Each row comes from the steps of one walk. Every step used is in the known rows, and no mark comes twice. Write the walk behind each row, first mark first.
Known rows
R > F > J > Y: [  6 -26  -8  -5  -3  -4  -3  27  -6   7 -12 -10  28   1  13   4  -9   1
   0  23  -2   1]
R > F: [  3 -17  -9   3   4 -20  -3  16  -6   3 -10 -11   9  12   8   1  -4  -2
  -1  22  -1   7]
R > D > J > Y > T > F: [  0 -12 -35  17 -13 -27  -8  34  -8  -9 -10 -26  27 -26  15  -1  -8 -10
  -8  24  19   6]
D > J > Y: [  7  -5 -12   8 -12  -7   2  27 -15  -8   9 -19  18 -12  20   6  -5  -3
 -15   2   7   1]
F > R > D > J: [ -7 -14 -15  23 -12   7 -31  16   1  -9   0 -37   7 -12   9  -6   0 -14
 -15  16  -6  -5]
Y > T > D > R > F: [ -9 -26 -38  -7  13 -40 -21  42 -35   3 -25 -25  27   6  20   8 -12  -3
  12  29  20   6]
D > R > F > J > Y > T: [  0 -34 -34  -7  -4 -23 -22  39 -29  11 -22 -14  45  -7  11  10 -12  -1
   7  37   7   4]
F > R: [ -5  -7  -4   4 -11   6 -16   5  -3  -3 -15 -24  10  -4   2   7  10   2
 -16  11  -3   5]
T > F: [ -4  -6  -8   2   9  -4   0   6   4  -1 -22  -5  15 -13   5   5   2   7
 -11  14  12  15]
D > J > Y > T > F > R: [  5 -11 -29   8 -23 -20 -13  32 -11 -10 -20 -42  34 -36   5  13   5   5
 -25  16  18   4]
R > D: [-10  -9  -9  13  -2   0 -10   7  -2  -2  -6  -6   4   5  13  -7  -3 -14
   0  16  -6   4]
E > T > F > J > Y: [ -1 -10 -16  -6   6   9   5  18  -6 -16 -16   2  43 -27   8  -2  -5  14
  -5  26   8  13]
Y > T > F > R > D: [-13 -14 -27  11 -11 -12 -24  14   3  -3 -32 -29  20 -18  -1   0   6  -5
 -12  30   8   7]
T > Y: [ -2  -3  -7   4   6   5  17  14  -5  -1  -8  -2  10   4  -7  -4   3 -11
 -13   6  18   4]
E > T: [ -5   0 -11   3  12  -7   5  12 -15 -21  -3   1  15  -4   8  -4  -3   1
  -4  18   1   8]
J > Y > T > D > R > F: [ -3 -25 -43  -8  -6 -47 -16  50 -45   2 -18 -25  42   1  29  16 -12  -3
  14  29  15   8]
Y > T > F > J > D: [-12 -14 -26  -3  29   9  -2  20  11  15 -31 -14  34 -10 -10  -1   2  10
 -23  20  25   3]
F > R > D: [-11 -11  -9  14 -15   8 -28   7   3  -2 -11 -27   8  -2   6  -2   6 -11
  -9  20 -12   1]
F > J > Y: [  1 -13  -4  -7  -5  12   1  16  -6   3 -10  -4  25  -6  12   4  -3   3
  -6  10   3   1]
J > D > R > F: [ -6 -23 -26  10  18 -12 -19  28 -16  23  -7 -18  36  12   6   5  -4  -4
  -7  30  -3   9]
F > J > Y > T: [ -2 -12 -19  -9  -5  -6   1  26 -13   1 -18  -9  26  -8   9   9  -5   3
  -9  15  13  -3]
R > D > J: [ -5 -12 -12  21   3  -1 -15  18  -3  -9   4 -16   4  -4  16 -11  -9 -16
  -7  11   3  -3]
E > T > F > J: [ -6 -10 -14  -5  25  15   1   9   1 -14 -22   6  29 -21  -1 -11  -5  14
  -7  27  11  13]
D > R > F > J: [ -4 -33 -19  -2  12   0 -27  22 -14  13 -19  -6  29   1   8   0 -11   1
   7  32  -1   5]
T > F > R: [ -6  -9  -8   4  -8   6 -15   2   5  -1 -28 -24  19 -19   0   7  12   9
 -20  17   3  13]

Write each row's walk
[-10 -36 -35 -12  21 -20 -27  42 -27   6 -30 -18  33   1  15   4 -16   0
  13  32  22   0] : Y > T > D > R > F > J
[-15 -18 -20   3  27  26 -21  16  -5  20 -12  -8  39   0   1  -1  -4   2
 -13  20   1   2] : F > J > D > R
[  1 -12 -17  19 -16  -9 -10  28  -9  -8  12 -20  17  -8  23  -4 -11 -18
  -5  10  -2  -1] : R > D > J > Y
[-13 -10 -21  11  17   3 -15  18 -14  17  -8 -12  35   4   7   5   1  -2
 -14  16  -1   8] : J > D > R
[ -7 -15 -24 -16   3  -7   0  36 -20  -6 -20 -17  29  -4  22   8  -7   6
  -1   8  23  -5] : F > J > Y > T > D
[-17 -20 -37  -1  31   8 -20  25  -4  19 -34 -12  51 -18  -5   3  -2   8
 -16  30  23   8] : Y > T > F > J > D > R
[ -8 -20 -30  -3  22 -24 -17  36 -37 -17 -10 -12  34   3  24  -2 -15   2
  16  34   6  12] : E > T > D > R > F
[  6  -7 -25   6 -14 -26   1  36 -23  -8  -1 -24  20 -14  18  10  -5  -4
 -15   8  18  -3] : D > J > Y > T
[ -2  -9 -25   0 -26 -19  -9  21 -11  -3 -29 -31  35 -26   4  18  10   8
 -20  20  12  11] : J > Y > T > F > R
[ -1 -10 -31  17 -16 -26  -9  37 -17  -9   3 -25  18 -12  19  -2 -11 -18
  -6  16  11  -6] : R > D > J > Y > T
[ -2  -4 -22   3  22 -11   2  32 -21 -31   6 -17  15  -8  24  -9 -10   3
  -3   7  19   0] : E > T > D > J
[  3  -4 -24   2   6 -15   6  41 -30 -32  10 -21  28 -14  32  -3 -12   4
  -3   7  16   2] : E > T > D > J > Y
[ -3 -25 -14   1  26  11  -8  22   8  22 -13 -14  23  15  -3  -4  -3   3
 -12  22   3  -3] : R > F > J > D
[  5  -7 -29   6  -6 -30   1  33 -13  -8 -12 -23  28 -28  11   8  -5   4
 -17  12  26   6] : D > J > Y > T > F
[ -8 -14 -32  10 -28 -19 -19  24  -6   0 -28 -33  34 -23   5   6   5  -4
  -9  29   5   9] : J > Y > T > F > R > D
[ -8   0 -17  -6  19  -8   3  22 -23 -28  -6  -8  17   0  20  -4  -7   6
   1  12  12   8] : E > T > D
[ -1 -15 -21  22 -27   1 -26  23   1  -7  -8 -40  31 -30  12   0  -1  -8
 -14  19   0   7] : T > F > R > D > J > Y
[ -5  -4 -16   5   3   3 -10   8  -3 -20 -21 -16  28 -25  -1   0   8  12
 -15  28   4  16] : E > T > F > R
[ -7 -15 -19  -8  18  -1  -5  13   4   1 -36  -5  22 -18  -5   2  -2   9
 -10  22  26   6] : Y > T > F > J
[  0 -29 -30 -16   3 -23  -6  47 -21   0 -23 -24  30   3  18   6 -12   4
   8  24  21  -3] : R > F > J > Y > T > D
[ -7 -16 -33  20  -8  -9 -30  26   2  -9 -21 -41  17 -27   1  -5   1  -8
 -17  27  13   0] : Y > T > F > R > D > J
[ -9 -13 -37  -7  -8 -33 -11  42 -43  -4 -17 -21  39  -8  32  16  -8   0
   6  15  19   8] : J > Y > T > D > R
[ -2 -35 -28 -12   2  -9 -23  40 -27   7 -16 -18  46   1  29   7 -16   3
  16  25   7   6] : T > D > R > F > J > Y
[  4 -26 -24  -9  -6 -21  -2  35 -13   5 -20 -15  29   0   8   7  -9  -1
   1  28  11  -2] : R > F > J > Y > T
